Every row comes from one small tree of marks. Brackets hold a mark, then the marks that hang from it, in alphabetical order. Every link used is in the known rows. Which tree was each row made from?
Known rows
[J H [R B]]: +0.91  -0.41  -0.68  +1.54  -1.43  +0.26  -0.64  +0.69  +1.22  +1.60  +3.14  +2.35  -0.61  +0.24  +0.80  +3.78  -2.92  -1.19  -4.15  -2.87  -0.39  +1.63  +0.55  -1.92  -0.29
[V B]: +0.70  +1.41  -1.06  +0.16  -0.10  +0.46  +0.09  -0.20  +1.74  +3.32  +1.38  +2.30  +2.20  -0.41  +1.58  +4.15  -3.63  -1.36  -2.12  -2.09  +0.27  +0.82  -0.05  +4.06  -0.02
[V [B [R J]]]: +0.91  +1.50  -0.37  +1.59  +0.43  +0.38  +0.96  -0.21  +2.19  +2.68  +1.68  +3.08  +2.34  -0.39  +1.14  +4.78  -3.34  -1.93  -2.89  -2.07  +0.46  +0.45  +0.32  +3.23  -0.34
[Q [V [B [R J]]]]: -0.09  +2.06  -0.87  +1.92  +1.48  +1.12  +0.09  -0.10  +2.57  +2.86  +1.43  +2.35  +3.06  +0.37  +1.11  +3.83  -2.01  -1.48  -4.29  -1.17  -0.68  +0.45  -0.54  +3.68  +1.05
[M [C [B R [V Q]] S]]: -0.54  -0.04  -2.25  -1.02  +0.14  +0.37  +0.96  -0.14  -1.94  +3.07  +2.35  +1.80  +1.53  +0.48  +0.54  +0.81  -0.80  -0.68  -3.96  -2.50  +0.19  +1.43  +0.08  +0.70  +1.11
[J H [R [B [V Q]]]]: +0.22  -0.41  -1.25  +1.53  -0.96  +0.52  -1.13  +0.03  +1.35  +1.82  +3.01  +2.75  +0.12  +0.32  +1.09  +3.50  -2.30  -1.30  -4.66  -2.74  -0.01  +1.56  +1.05  -1.80  +0.60
[V [B [R J]] Q]: +0.47  +1.83  -1.80  +2.57  -0.64  +0.12  +0.98  -0.86  +3.56  +3.34  +1.88  +3.03  +3.03  -0.81  +1.25  +4.02  -3.33  -2.32  -3.42  -3.30  +0.90  +0.08  +0.80  +5.06  +0.23
[C [B R [V Q]] M S]: -1.28  -0.83  -2.61  +0.17  -1.33  +0.92  +1.41  -1.49  +1.88  +3.67  +1.76  +1.45  +2.93  +0.98  +1.54  +1.47  +0.10  -1.94  -3.77  -0.40  +0.05  +2.18  -2.09  +0.66  +1.77
[S [C [B R [V Q]] M]]: -0.01  -0.57  -1.22  -0.56  -1.69  +0.16  +0.58  -0.30  +0.65  +2.45  +1.95  +2.74  +1.96  +1.00  +2.85  +2.60  +0.73  -2.22  -3.34  -2.53  +0.08  +2.15  -0.69  +0.58  +1.02
[S [C M]]: +0.11  +0.14  +0.50  -0.21  -1.98  -0.63  +0.12  +0.22  +0.72  +1.54  +1.82  +1.88  +0.96  +0.76  +2.35  +2.95  -0.30  -1.42  -1.83  -2.90  -0.57  +1.75  -0.17  +0.71  -0.35
[M [C [B [R J]] S]]: -0.05  +0.06  -1.27  -0.10  -0.22  -0.19  +1.63  +0.18  -1.98  +2.54  +2.34  +1.39  +0.51  +0.35  +0.14  +1.50  -1.91  -0.59  -3.37  -2.55  -0.36  +1.34  -0.18  +0.36  +0.41
[V [B R]]: +1.13  +1.26  -1.01  +0.44  +0.39  +0.88  +0.55  +0.24  +2.04  +3.17  +1.93  +3.20  +2.85  -0.34  +1.28  +4.33  -2.49  -1.92  -3.03  -2.29  +0.71  +0.64  -0.02  +3.40  -0.64
[Q V]: -0.50  +1.52  -0.15  +0.37  +1.46  +0.41  -0.53  -0.02  +1.49  +2.47  +1.49  +1.52  +2.27  +0.82  +1.09  +3.21  -1.92  -0.56  -3.83  -0.39  -1.25  +0.62  -0.76  +2.44  +0.82
[R [B V] J]: -1.03  +0.82  +0.30  +3.03  +1.52  -0.28  +0.12  -2.33  +1.71  +0.57  +1.16  +1.15  -0.57  +0.06  +1.18  +6.62  -4.22  -0.99  -2.26  -1.21  +0.37  +0.46  +1.26  -1.41  +0.85
[H [J [R [B [V Q]]]]]: +0.16  -0.05  -0.93  -0.37  -2.62  +1.36  -0.05  -0.33  +1.67  +1.84  +1.37  +1.50  +0.91  -0.41  +0.88  +4.09  -3.14  -1.18  -3.38  -2.37  +0.66  +1.25  +0.56  -1.18  -0.17
[H [J R]]: +0.74  +0.06  +0.28  -1.20  -2.68  +0.87  +0.28  +0.48  +0.77  +1.96  +1.41  +1.78  +1.15  -0.23  +0.63  +3.55  -3.39  -0.83  -3.17  -1.76  -0.08  +1.33  +0.15  -0.62  -0.85
[C [B R V] M]: +0.31  -0.84  -1.26  -1.64  -0.07  +0.89  +0.56  -0.59  +1.64  +3.18  +1.44  +2.03  +3.05  +0.92  +1.95  +3.50  +0.34  -1.89  -3.67  +0.35  -0.12  +1.91  -1.57  -0.23  +1.31
[J R]: +1.22  -0.51  +0.99  -0.04  -1.44  +0.02  -0.99  +0.75  +0.08  +1.88  +2.13  +2.94  +0.97  +0.03  +1.06  +2.95  -3.16  -0.37  -2.94  -1.91  -1.18  +1.14  +0.21  +0.66  -0.51
[C B M]: +0.61  -0.68  -1.19  -1.53  -1.65  +0.00  +0.80  -0.47  +1.79  +3.35  +1.19  +0.60  +1.79  +0.55  +2.06  +3.32  -1.68  -1.40  -2.32  -0.21  -0.85  +1.99  -2.11  +1.07  +0.98
[M [C B]]: +0.77  +0.08  -1.24  -2.16  -0.16  -0.24  +0.45  +0.56  -1.95  +2.86  +1.95  +1.22  +0.74  +0.14  +0.82  +2.15  -1.96  -0.32  -2.96  -2.39  -0.46  +1.28  +0.08  +1.02  +0.54
[S [C B M]]: +0.31  -0.56  -0.71  -0.79  -2.50  -0.34  +0.69  +0.03  +0.24  +2.32  +1.68  +1.71  +0.83  +0.91  +2.90  +2.87  -0.67  -1.74  -2.25  -2.58  -0.58  +2.35  -1.25  +0.85  +0.58

Write each row's tree
-1.46  -0.52  -1.87  -0.37  +0.32  +0.34  +1.03  -1.37  -1.03  +3.54  +1.58  +1.59  +1.35  +1.00  +1.50  +2.10  -3.16  -0.84  -3.01  -0.01  -0.13  +2.02  -1.83  +1.00  +1.77 -> [C [B V] S]
+0.67  -0.12  -0.34  -0.36  -2.75  +1.27  +0.23  +0.18  +1.42  +1.59  +1.44  +1.27  +0.42  -0.43  +0.69  +4.39  -3.48  -1.06  -3.03  -2.39  +0.36  +1.35  +0.18  -1.46  -0.87 -> [H [J [R B]]]
-1.00  -0.65  -1.85  -0.09  +0.75  +0.74  +1.42  -0.91  -0.70  +3.37  +2.12  +2.45  +1.95  +1.08  +1.19  +2.21  -2.00  -1.44  -3.97  -0.24  +0.30  +1.85  -1.81  +0.31  +1.16 -> [C [B R V] S]
+0.71  +0.98  +1.18  +1.65  +1.21  -0.90  +1.30  +0.05  +1.30  +1.43  +2.71  +3.05  +1.33  +0.53  +0.30  +4.82  -2.71  -1.64  -4.04  -1.19  +0.02  +0.34  +0.66  -0.49  -1.05 -> [B [R [J H]]]
+0.08  -0.67  -1.94  -1.32  -0.64  +0.82  +0.66  -0.97  +2.36  +3.49  +1.54  +2.04  +3.40  +0.73  +2.06  +3.10  +0.26  -2.08  -3.92  -0.26  +0.11  +1.71  -1.32  +0.67  +1.60 -> [C [B R [V Q]] M]
-0.42  +0.89  +1.02  +0.88  +2.84  -0.26  +0.42  -0.74  +0.53  +1.46  +2.29  +3.83  +2.25  +0.94  +0.64  +4.70  -1.39  -1.55  -4.75  -0.08  +0.46  +0.46  +1.37  -1.37  +0.41 -> [B [R [J H]] V]
+0.58  -0.27  -0.10  +0.43  -0.96  -0.63  +1.22  +0.20  -0.83  +1.92  +2.23  +2.94  +0.56  +0.82  +2.42  +3.61  -1.91  -1.87  -3.11  -2.89  -0.13  +1.75  -0.61  +0.64  +0.12 -> [S [C [B [R J]]]]
-0.61  +1.02  +0.37  +1.41  +1.97  -0.22  +0.34  -1.44  +1.52  +1.79  +1.97  +3.67  +2.89  +0.41  +0.89  +4.32  -1.66  -1.59  -4.41  -0.83  +0.70  +0.02  +1.58  +0.59  +0.67 -> [B [R J] [V Q]]
+0.13  -0.69  -0.75  -0.84  -1.35  +0.25  +0.52  -0.04  +0.15  +2.21  +1.86  +2.74  +1.77  +1.14  +2.82  +2.88  +0.69  -2.07  -3.19  -2.15  -0.04  +2.30  -0.85  -0.07  +0.87 -> [S [C [B R V] M]]
+0.49  +1.90  -1.98  +2.52  -0.61  +0.03  +1.11  -0.73  +3.66  +3.45  +2.22  +3.08  +2.85  -0.62  +1.22  +3.93  -3.24  -2.49  -3.89  -3.29  +0.99  +0.23  +0.92  +4.61  +0.33 -> [V [B [R [J H]]] Q]
-0.71  +0.47  -1.55  +1.09  +0.98  +0.57  -0.60  -1.63  +2.17  +1.80  +1.70  +1.29  +0.67  -0.04  +1.48  +5.32  -2.67  -1.25  -2.73  -2.15  +1.05  +0.66  +0.77  -0.05  +0.51 -> [R [B [V Q]]]
+0.06  +1.93  -1.23  +1.07  +1.38  +1.41  -0.17  +0.23  +2.43  +3.14  +1.54  +2.40  +3.36  +0.41  +1.24  +3.39  -1.45  -1.47  -4.39  -1.25  -0.56  +0.63  -0.76  +3.84  +0.87 -> [Q [V [B R]]]
+0.72  +1.57  -2.36  +1.38  -0.66  +0.61  +0.62  -0.37  +3.49  +3.81  +2.10  +3.12  +3.45  -0.75  +1.42  +3.52  -2.52  -2.36  -3.50  -3.54  +1.14  +0.31  +0.47  +5.28  -0.08 -> [V [B R] Q]
+0.89  +1.62  -0.63  +1.76  +0.46  +0.23  +1.02  -0.09  +2.23  +2.75  +2.01  +3.16  +2.21  -0.20  +1.05  +4.70  -3.11  -2.07  -3.36  -2.16  +0.54  +0.60  +0.42  +2.73  -0.22 -> [V [B [R [J H]]]]
+0.50  -0.76  -0.03  +0.91  -0.71  +0.90  -1.45  -0.15  +0.75  +1.38  +2.00  +2.55  +0.28  -0.03  +1.29  +4.12  -2.74  -0.69  -3.11  -2.16  -0.35  +1.28  +0.58  -1.06  +0.16 -> [J [R [B V]]]
-0.15  +2.17  -1.09  +1.97  +1.45  +1.00  +0.24  +0.00  +2.61  +2.87  +1.76  +2.39  +2.92  +0.54  +1.07  +3.65  -1.79  -1.61  -4.73  -1.18  -0.58  +0.63  -0.40  +3.21  +1.16 -> [Q [V [B [R [J H]]]]]
-1.35  +1.14  -0.84  +3.74  +1.10  -0.63  +0.41  -2.35  +2.47  +1.02  +1.94  +1.26  -0.59  +0.21  +1.05  +6.05  -4.03  -1.50  -3.49  -1.86  +0.73  +0.55  +1.68  -1.44  +1.31 -> [R [B [V Q]] [J H]]
-0.23  -0.02  -1.80  -1.10  -0.57  -0.13  +1.03  +0.17  -2.30  +2.97  +2.14  +0.84  +0.44  +0.33  +0.53  +1.07  -2.13  -0.20  -2.84  -2.47  -0.45  +1.63  -0.46  +0.97  +0.67 -> [M [C B S]]
+0.35  -0.50  -0.78  +1.23  -0.63  +0.60  -1.13  +0.28  +0.89  +1.62  +2.95  +2.71  -0.11  +0.46  +0.97  +3.71  -2.26  -1.13  -4.46  -2.31  -0.17  +1.70  +0.90  -2.40  +0.43 -> [J H [R [B V]]]
-1.17  -0.53  -2.51  +0.38  +0.28  +0.65  +1.45  -1.25  -0.06  +3.68  +2.22  +2.42  +2.24  +0.86  +1.27  +1.86  -2.00  -1.65  -4.16  -0.79  +0.55  +1.69  -1.55  +1.25  +1.43 -> [C [B R [V Q]] S]
-0.36  -0.14  -1.81  -1.32  +0.56  +0.49  +0.92  +0.07  -2.41  +2.86  +2.29  +1.85  +1.32  +0.59  +0.46  +1.10  -0.70  -0.55  -3.80  -2.10  +0.03  +1.53  -0.12  +0.07  +0.92 -> [M [C [B R V] S]]
-1.64  -0.38  -2.62  +0.06  -0.18  +0.20  +1.07  -1.71  -0.30  +3.79  +1.68  +1.57  +1.64  +0.83  +1.59  +1.69  -3.11  -1.07  -3.32  -0.61  +0.08  +1.86  -1.59  +1.88  +2.10 -> [C [B [V Q]] S]
+0.05  +0.21  -1.87  -2.22  +0.24  +0.01  +0.09  -0.09  -1.82  +3.07  +1.84  +1.59  +1.41  +0.25  +1.10  +1.90  -1.43  -0.37  -3.47  -2.25  -0.09  +1.22  +0.56  +1.20  +1.45 -> [M [C [B [V Q]]]]
+0.36  +0.19  -0.89  -1.53  +0.96  +0.03  +0.63  +0.11  -2.00  +2.43  +1.96  +2.10  +1.36  +0.38  +0.74  +2.59  -1.19  -0.63  -3.89  -1.84  -0.10  +1.08  +0.65  -0.10  +0.98 -> [M [C [B [R J] V]]]
-0.80  -0.84  -1.84  -0.06  -2.30  +0.20  +1.64  -1.04  +1.37  +3.50  +1.42  +0.09  +1.35  +0.79  +1.56  +1.66  -1.81  -1.24  -2.13  -0.41  -0.88  +2.44  -2.81  +1.04  +1.13 -> [C B M S]
+0.30  -0.12  -0.39  -0.63  -2.24  +1.50  -0.03  -0.14  +1.19  +1.61  +1.31  +1.51  +0.73  -0.30  +0.83  +4.38  -3.05  -1.04  -3.26  -2.09  +0.51  +1.41  +0.41  -1.77  -0.37 -> [H [J [R [B V]]]]
+0.13  -0.13  -1.69  -0.93  -0.32  +0.17  +1.35  +0.50  -2.03  +2.86  +2.50  +1.49  +0.88  +0.37  +0.27  +1.13  -1.35  -0.61  -3.45  -2.61  -0.16  +1.49  -0.47  +0.50  +0.24 -> [M [C [B R] S]]
+0.46  -0.48  -0.23  +0.25  -2.06  -0.37  +1.28  +0.03  +0.62  +1.86  +1.91  +2.29  +0.95  +0.93  +2.55  +3.31  -0.43  -2.12  -2.78  -2.59  -0.44  +2.10  -0.93  +0.19  +0.37 -> [S [C [B [R J]] M]]
-0.20  -0.54  -0.81  -1.13  -1.59  -0.02  +0.24  -0.37  -0.09  +2.30  +1.50  +2.13  +1.35  +1.09  +3.04  +2.79  -0.07  -1.66  -2.57  -1.96  -0.41  +2.39  -0.87  +0.38  +1.30 -> [S [C [B V] M]]
